Each row was made from one small tree. Brackets hold a mark, then the marks that hang from it, in alphabetical order. Every link used is in the known rows. Write each row's tree.
Known rows
{D H {T A F} Y}: [ 2.253 -2.115 -0.599 -3.116  1.108 -2.662  1.630  0.218  1.578 -0.800
 -1.026  0.509  0.464 -0.661 -0.477 -0.506 -4.113 -0.845  2.782 -2.420
 -0.260  0.702 -0.847  2.285  0.161  1.044]
{Y {D T}}: [-0.555  0.355  1.357  1.154  0.152  2.910  0.025 -0.684  0.145  0.601
  0.524 -0.304 -0.066  0.064  0.945 -0.012  2.133 -0.062 -2.769  2.123
 -0.392 -1.610  0.750 -1.135  2.153  0.337]
{V T}: [-0.594  0.353  0.775 -0.848  0.790 -0.068 -0.844  0.136 -0.814 -0.575
  0.206  0.129  0.438  0.546  3.355  0.548  3.277  0.844 -4.400  1.731
 -0.056  0.367  0.361 -0.283 -3.639 -0.216]
{Z {T {A G} X}}: [ 1.064 -0.662 -0.892 -1.648 -0.176  0.228 -0.508 -1.555 -0.674 -0.780
  0.690 -0.645 -0.351 -0.356 -0.360 -0.498  0.068  0.124  2.988 -3.473
  2.052 -0.625  0.705 -0.658  1.558 -1.176]
{Z {T A X}}: [ 0.641 -0.470 -1.201 -2.758  0.008  0.062 -0.807 -0.881 -1.238  0.036
  0.382 -0.521 -0.089 -0.220 -0.601 -0.551  1.552 -0.154  2.386 -1.844
  1.959 -0.583  0.722 -0.279  4.649 -1.336]
{T J X}: [-0.624  0.873  0.770 -0.196 -0.579  0.852 -1.479  0.115 -0.952  0.303
 -0.249 -0.211  1.168  0.417 -0.845 -2.014  1.038  0.370 -2.232  0.996
 -0.388  0.025  0.235 -1.036  2.492  0.321]
{J {T {A G} F X}}: [-0.907  1.212  0.402  3.355 -0.046 -1.017  0.105 -0.936 -0.568 -0.454
 -0.281 -0.781  0.680 -0.086  0.767  1.146 -0.504  0.605  1.152 -4.133
  0.744  1.196 -0.072 -0.834 -5.929 -0.898]
{Z {T {A G} J}}: [-0.400 -1.640 -0.058  0.212 -1.112 -0.066 -0.474  0.033 -0.401 -1.093
  0.494 -0.002 -0.846  0.274 -0.021 -0.767  0.633 -0.245  1.332 -1.677
  0.615 -0.777 -0.079  0.401  2.820 -0.907]
{X {T F J}}: [-2.955  0.703 -0.209  3.182 -1.060  1.715 -0.816  0.999  0.268 -0.416
 -0.511 -0.774  0.158  0.421 -0.582 -1.289  2.210  0.448 -3.085  0.642
 -1.200  0.900 -0.871  0.404  1.136  1.863]
{Y {D H {T A X}}}: [ 1.977  0.053 -0.066 -0.478  0.517  0.704  0.010 -0.928 -0.261  1.272
 -0.198 -0.615  0.331 -0.403 -0.402 -1.214 -0.850  0.137  0.902 -0.348
  1.070 -0.750  0.878 -0.366  4.091 -0.380]
{P {T {A G} F X}}: [-3.518  0.621  0.005  0.087 -0.545  0.283  0.112  0.412  0.666 -0.357
  0.974 -0.361 -0.424 -0.383  0.170  0.121 -0.749  0.277 -0.119 -5.666
  1.389  1.191  0.669  0.432 -3.052  1.175]
{G A}: [-0.520 -0.940  1.534 -0.175 -0.400  1.246 -0.399  0.104 -0.910 -1.714
  0.378  0.443  0.647 -0.022  0.260  0.423  1.313  0.259 -6.307 -0.307
 -1.454 -0.635 -0.900  0.828 -2.999 -0.780]
{H D}: [-2.101  0.130  0.940 -2.033  0.241  0.754  0.207  0.529 -0.601  0.909
  0.237  0.879 -0.411  0.706  0.551  1.353  2.718  0.106 -5.225  5.375
 -0.358 -0.695 -0.052 -0.218 -4.099 -0.028]
{Y {D H {T F X}}}: [ 2.263  0.372  0.057 -1.443  0.660  1.645  0.132 -1.354  0.582  1.331
 -0.137 -0.627  0.146 -0.351 -0.634 -2.051 -1.554  0.142 -1.137 -0.540
  0.460 -0.879  0.257 -1.013  1.709  0.205]
{D Y}: [-0.706 -1.217  1.334 -0.531  0.528 -0.254  0.325 -0.046  0.488 -1.581
 -0.467  0.425  0.639  0.130  1.509 -0.322 -0.388 -0.404 -2.389  1.614
 -0.854 -0.334 -0.189  0.025 -3.275 -0.125]
{D H {T A F X} Y}: [ 3.530 -1.289 -1.551 -3.825  1.325 -2.602  1.081 -0.386  1.223 -0.169
 -1.053  0.112  0.956 -1.021 -1.617 -0.874 -4.747 -0.568  4.964 -3.549
  0.741  1.356 -0.480  1.444  1.380  0.931]
{J T}: [-0.724  0.848  2.238  3.394  0.379  0.182  0.168 -0.574 -1.239 -0.851
 -0.130 -0.230  1.887  0.720  2.308  0.364  4.076  0.061 -5.038  1.161
 -0.580 -0.554  0.361 -0.527 -5.692 -0.362]
{T {A G} F J X}: [-2.465  0.178 -0.471  0.960 -1.344 -0.640 -0.995  0.462  0.334  0.114
 -0.398 -0.269 -0.867 -0.190 -1.259 -0.367 -3.856  0.736  2.771 -4.506
  0.042  1.435 -0.798 -0.379  0.567 -0.088]
{Z T}: [ 0.393 -1.146  0.431 -2.472  0.094  1.190 -0.283 -0.920 -0.585 -0.833
  0.664  0.014  0.080  0.319  0.671 -1.354  3.034 -0.398 -2.547  0.456
  0.497 -1.767  0.375 -0.229  1.146 -0.484]
{H {D {T A J X}} Y}: [ 1.632  0.905 -1.863 -0.745 -0.127 -0.879  0.331  1.061 -0.067  1.580
  0.421  1.006 -1.482  0.042 -2.013  2.400 -0.568 -0.451  4.395  4.909
 -0.014  0.246  0.112  0.162  1.627 -0.528]
{J {T F X}}: [-0.212  1.808  0.832  1.903  0.469  0.080 -0.201 -0.970 -0.817  0.035
 -0.287 -0.649  1.445  0.229  0.522  0.091  1.823  0.324 -2.658 -1.393
  0.066  0.612 -0.095 -1.378 -4.883 -0.517]
{J {T F}}: [-1.603  0.897  1.751  2.431  0.195  0.032  0.337 -0.337 -0.493 -0.497
 -0.193 -0.136  1.128  0.568  1.751  0.327  2.407  0.069 -4.722 -0.255
 -0.939  0.035 -0.460 -0.496 -6.318 -0.317]
{P {T A F J}}: [-5.308 -0.052  0.706  0.586 -1.306  0.008 -0.175  2.538  0.391 -0.001
  0.551  0.386 -0.691  0.352  0.256 -0.317  1.171 -0.384 -2.617 -2.442
 -0.302  1.013 -0.257  1.671  1.873  1.180]
{Z {T F J}}: [-0.474 -1.007 -0.134 -2.344 -0.733  0.907 -0.644  0.228  0.144 -0.168
  0.434  0.177 -0.937  0.416 -0.582 -2.028  1.306 -0.521 -2.096 -0.263
 -0.334 -0.851 -0.858 -0.131  3.323 -0.267]

Write each row's tree
[ 1.903 -0.363  1.279 -0.259  0.539  1.629  0.429 -1.006  0.264  0.569
  0.029 -0.234  0.516  0.030  0.656 -1.795  0.164 -0.072 -3.069  1.502
 -0.053 -1.808  0.577 -0.370  1.371  0.294]	{Y {D H T}}
[ 4.224 -0.771  0.415 -0.638  0.248 -1.075  0.800  0.008  0.700 -0.359
 -0.114  0.743  1.091  0.121 -0.653 -2.466 -1.377 -0.585 -0.044  2.171
 -1.401 -1.240 -0.157  1.241 -0.162  1.154]	{D {H Y} {T J}}
[-0.126 -0.428 -0.508 -2.954  0.956  0.038  1.321  0.699  1.127  0.720
  0.101  1.127 -0.846  0.046 -0.597  2.445  0.076 -0.804 -0.955  3.912
 -0.488  0.514 -0.721  0.317 -2.439  1.191]	{H {D {T F} Y}}
[-0.887  0.771 -1.062 -0.769  0.416 -1.342 -0.885 -0.225 -0.219 -0.335
  0.036 -0.472 -0.810 -0.245  1.904  1.456 -1.326  1.339  1.553 -3.678
  1.300  2.071 -0.038 -0.601 -3.759 -0.667]	{V {T {A G} F X}}
[-4.001  0.383 -0.872  3.481 -1.276  0.540 -0.868  1.661 -0.053 -0.209
 -0.755 -0.847 -0.313  0.145 -0.735 -0.218  1.324  0.448  0.013 -0.832
 -0.793  1.482 -0.814  1.200  3.504  1.200]	{X {T A F J}}
[-0.275 -0.432 -1.713 -2.620 -0.827 -0.230 -1.156  0.313 -0.589  0.500
  0.101 -0.265 -1.074 -0.115 -1.951 -1.238 -0.204 -0.241  2.928 -2.731
  1.125  0.355 -0.450 -0.230  6.834 -1.161]	{Z {T A F J X}}
[-0.338 -0.790 -0.613 -1.919  0.794 -0.797  1.151  1.065  0.353  0.484
 -0.057  1.146 -0.618 -0.039 -0.364  3.337  0.621 -0.780  1.095  3.885
  0.142  0.608 -0.043  0.979 -0.181  0.541]	{H {D {T A} Y}}
[ 4.124 -1.802  0.627 -2.387  1.511 -1.355  1.518 -0.701  1.153 -1.332
 -0.660  0.521  1.906 -0.276  0.228 -1.668 -1.816 -0.849 -0.351  0.383
 -0.401 -0.421 -0.017  1.413 -1.618  1.622]	{D H T Y}
[ 0.399  1.026  0.563  0.366  0.312  2.875 -0.409 -1.225 -0.097  1.134
  0.515 -0.650  0.231 -0.207 -0.065 -0.327  1.521  0.137 -1.233  1.304
  0.409 -1.152  1.099 -1.774  3.301  0.227]	{Y {D {T X}}}
[ 0.832 -0.684 -1.009 -0.416 -0.850  0.006 -0.979 -0.554 -0.757 -0.728
  0.513 -0.473 -0.578 -0.082 -1.109 -1.275 -0.080  0.007  3.209 -2.833
  1.606 -0.223  0.241 -0.539  4.595 -1.066]	{Z {T {A G} J X}}
[ 0.633 -0.437 -0.048 -2.325  1.056  0.212  1.214  0.488  0.581  0.240
  0.152  1.035 -0.178  0.151 -0.239  2.326  1.370 -0.807 -1.024  5.075
 -0.213  0.142 -0.061  0.321 -2.012  1.071]	{H {D T Y}}
[ 3.118 -1.219 -0.247 -0.186 -0.077 -2.169  0.773  0.696  0.381 -0.132
 -0.381  0.749  0.480 -0.062 -0.769 -1.152 -2.160 -0.539  2.810  0.688
 -0.937 -0.599 -0.199  2.029  2.392  0.486]	{D {H Y} {T A J}}
[-3.679  0.302 -0.679  4.938 -1.507  0.535 -0.534  1.069  0.533 -1.090
 -0.561 -0.918 -0.621  0.063 -0.473 -0.109 -0.124  0.732  0.733 -2.286
 -0.569  1.507 -0.855  0.778  0.227  1.408]	{X {T {A G} F J}}
[ 1.222 -0.275  0.807  0.093 -0.127  1.294  0.165 -0.098  0.800  1.016
 -0.184 -0.100 -0.250  0.126 -0.474 -2.263 -1.235 -0.182 -2.686  0.832
 -0.746 -0.967 -0.360 -0.291  3.068  0.451]	{Y {D H {T F J}}}
[-1.955  0.370 -0.183  0.266 -0.944 -0.645 -1.486  0.939 -1.343  0.559
 -0.532 -0.242  0.487  0.145 -0.904 -0.505  0.019  0.415  1.500 -0.776
  0.172  0.706  0.164 -0.049  5.253 -0.548]	{T A J X}
[-2.594  0.528  1.007  2.807 -0.081 -1.148  0.318  0.312 -0.776 -0.197
 -0.488 -0.187  0.511  0.329  1.577  1.748  1.548  0.120 -1.733 -1.745
 -0.474  0.646 -0.463  0.312 -3.887 -0.869]	{J {T A F}}
[ 0.141  0.014 -1.781 -3.267  0.890 -0.855  0.888  0.735  0.641  1.186
 -0.149  0.714 -0.936 -0.406 -1.681  3.072 -1.105 -0.592  3.025  1.791
  0.635  1.518 -0.374  0.311  0.469  0.472]	{H {D {T A F X} Y}}
[-1.331  0.050  0.234  0.533 -0.303 -0.250 -0.525 -0.990 -0.543 -0.411
 -0.030 -0.547  0.395 -0.401  0.414  0.566 -1.536  0.893  1.993 -3.415
  1.041  0.283  0.726 -0.646 -2.330 -0.353]	{T {A G} X}
[ 4.396 -0.834  0.498 -1.867  0.923 -0.941  1.284 -0.904  0.778 -0.598
  0.060  0.609  1.155 -0.159  0.099 -1.644 -1.333 -0.417 -0.450  1.456
 -0.865 -1.561  0.245  1.125 -2.748  1.080]	{D {H Y} T}
[-1.481  0.138  0.129  1.901 -1.162 -0.460 -1.151  0.232 -0.581 -0.346
 -0.303 -0.336  0.202 -0.014 -0.545 -0.397 -1.896  0.716  2.267 -2.623
  0.393  0.727  0.157 -0.427  1.622 -0.367]	{T {A G} J X}
[ 1.491  0.945 -0.443  1.354 -0.463  1.288 -0.101 -0.243  0.994  0.764
  0.492 -0.016 -1.426 -0.175 -0.786 -0.510 -2.036 -0.227  2.142  2.115
 -0.847 -0.986  0.005 -1.474  0.918 -0.929]	{H {Y {D {T F J X}}}}
[ 1.278  0.587 -0.611  2.206 -0.554  0.737 -0.168  0.020  0.291  0.822
  0.422  0.016 -1.250 -0.188 -0.582  0.280 -1.695 -0.215  3.770  2.275
 -0.328 -0.960  0.457 -0.902  2.968 -1.462]	{H {Y {D {T A J X}}}}
[-1.335  1.362  0.152  2.085  0.138 -1.020 -0.178 -0.263 -1.090  0.480
 -0.508 -0.659  0.952  0.027  0.463  1.302  0.951  0.314  0.373 -2.603
  0.557  1.222 -0.083 -0.527 -2.684 -1.072]	{J {T A F X}}
[-0.475  0.973 -0.850 -0.217 -0.003 -1.369 -1.851  1.119 -1.558  0.284
 -0.313 -0.255  0.104  0.301  1.288  0.578  1.615  0.945  0.781 -0.034
  0.947  1.932  0.308 -0.248  3.013 -0.989]	{V {T A J X}}
[ 3.415 -0.762  0.025 -2.470  0.804 -0.972  1.450 -0.690  1.558 -0.096
 -0.022  0.660  0.400 -0.304 -0.378 -1.731 -2.696 -0.422 -0.110  0.019
 -1.194 -1.085 -0.517  1.199 -3.461  1.195]	{D {H Y} {T F}}
[ 5.568  0.179 -0.549 -1.232  0.453 -0.997  0.308 -0.610  0.305  0.189
 -0.134  0.274  1.389 -0.205 -1.961 -3.013 -1.964 -0.315  1.941  1.016
 -0.422 -0.599  0.202  0.357  1.351  0.957]	{D {H Y} {T J X}}
[-0.047  0.012 -0.248  1.313 -0.372  0.639  0.538 -0.058  1.092  0.476
  0.463  0.193 -1.941 -0.256  0.387  1.047 -2.107 -0.319  2.355  1.607
 -0.861 -1.255  0.009 -0.470  0.295 -1.253]	{H {Y {D {T A F}}}}
[ 1.994  1.121 -1.626 -2.601  0.548  0.069  0.926  0.024  0.875  1.564
  0.758  0.936 -1.497 -0.194 -1.781  2.128 -1.015 -0.350  2.128  4.214
 -0.220 -0.187 -0.220 -0.661 -3.285  0.159]	{H {D {T F X}} Y}
[-0.286  1.237  0.818  4.383  0.111 -0.876 -0.001 -1.155 -1.304 -0.868
 -0.193 -0.838  1.524  0.048  1.225  1.205  1.002  0.579  0.788 -2.657
  1.025  0.723  0.673 -0.929 -5.234 -1.049]	{J {T {A G} X}}
[-2.404  0.041 -0.412 -1.314  0.328 -1.393 -0.677  0.998 -0.423 -0.009
 -0.136  0.180 -1.010  0.207  2.793  1.778  0.795  0.838 -1.308 -1.098
  0.072  1.545 -0.405  0.480 -1.851 -0.700]	{V {T A F}}
[ 0.388 -0.410 -0.153 -1.397  0.461  0.026  0.810  1.239  0.538  0.460
  0.003  1.208 -0.302  0.393 -0.813  1.725  1.273 -0.902 -0.844  5.481
 -0.653  0.476 -0.460  0.371  0.283  1.016]	{H {D {T J} Y}}
[ 0.520  0.017  0.079  2.039 -0.265  0.811  0.421 -0.152  0.567  0.334
  0.595  0.171 -1.425 -0.157  0.651  0.919 -0.988 -0.286  2.191  2.473
 -0.692 -1.604  0.516 -0.476  0.759 -1.370]	{H {Y {D {T A}}}}
[-1.383 -0.085  0.769  1.447 -0.099  1.963  0.022 -0.139 -0.031  0.820
  0.294 -0.277 -0.540 -0.109  0.818  0.970  1.315 -0.065 -0.379  1.034
 -0.058 -1.180  0.783 -0.498  4.015 -0.175]	{Y {D {T A}}}
[-2.667  0.114 -0.075  4.620 -0.618  0.891 -0.224 -0.098 -0.174 -1.547
 -0.273 -1.156  0.330 -0.057  0.787  0.531  1.691  0.799 -0.062 -1.495
  0.244  0.556  0.340  0.707 -1.732  1.198]	{X {T {A G}}}
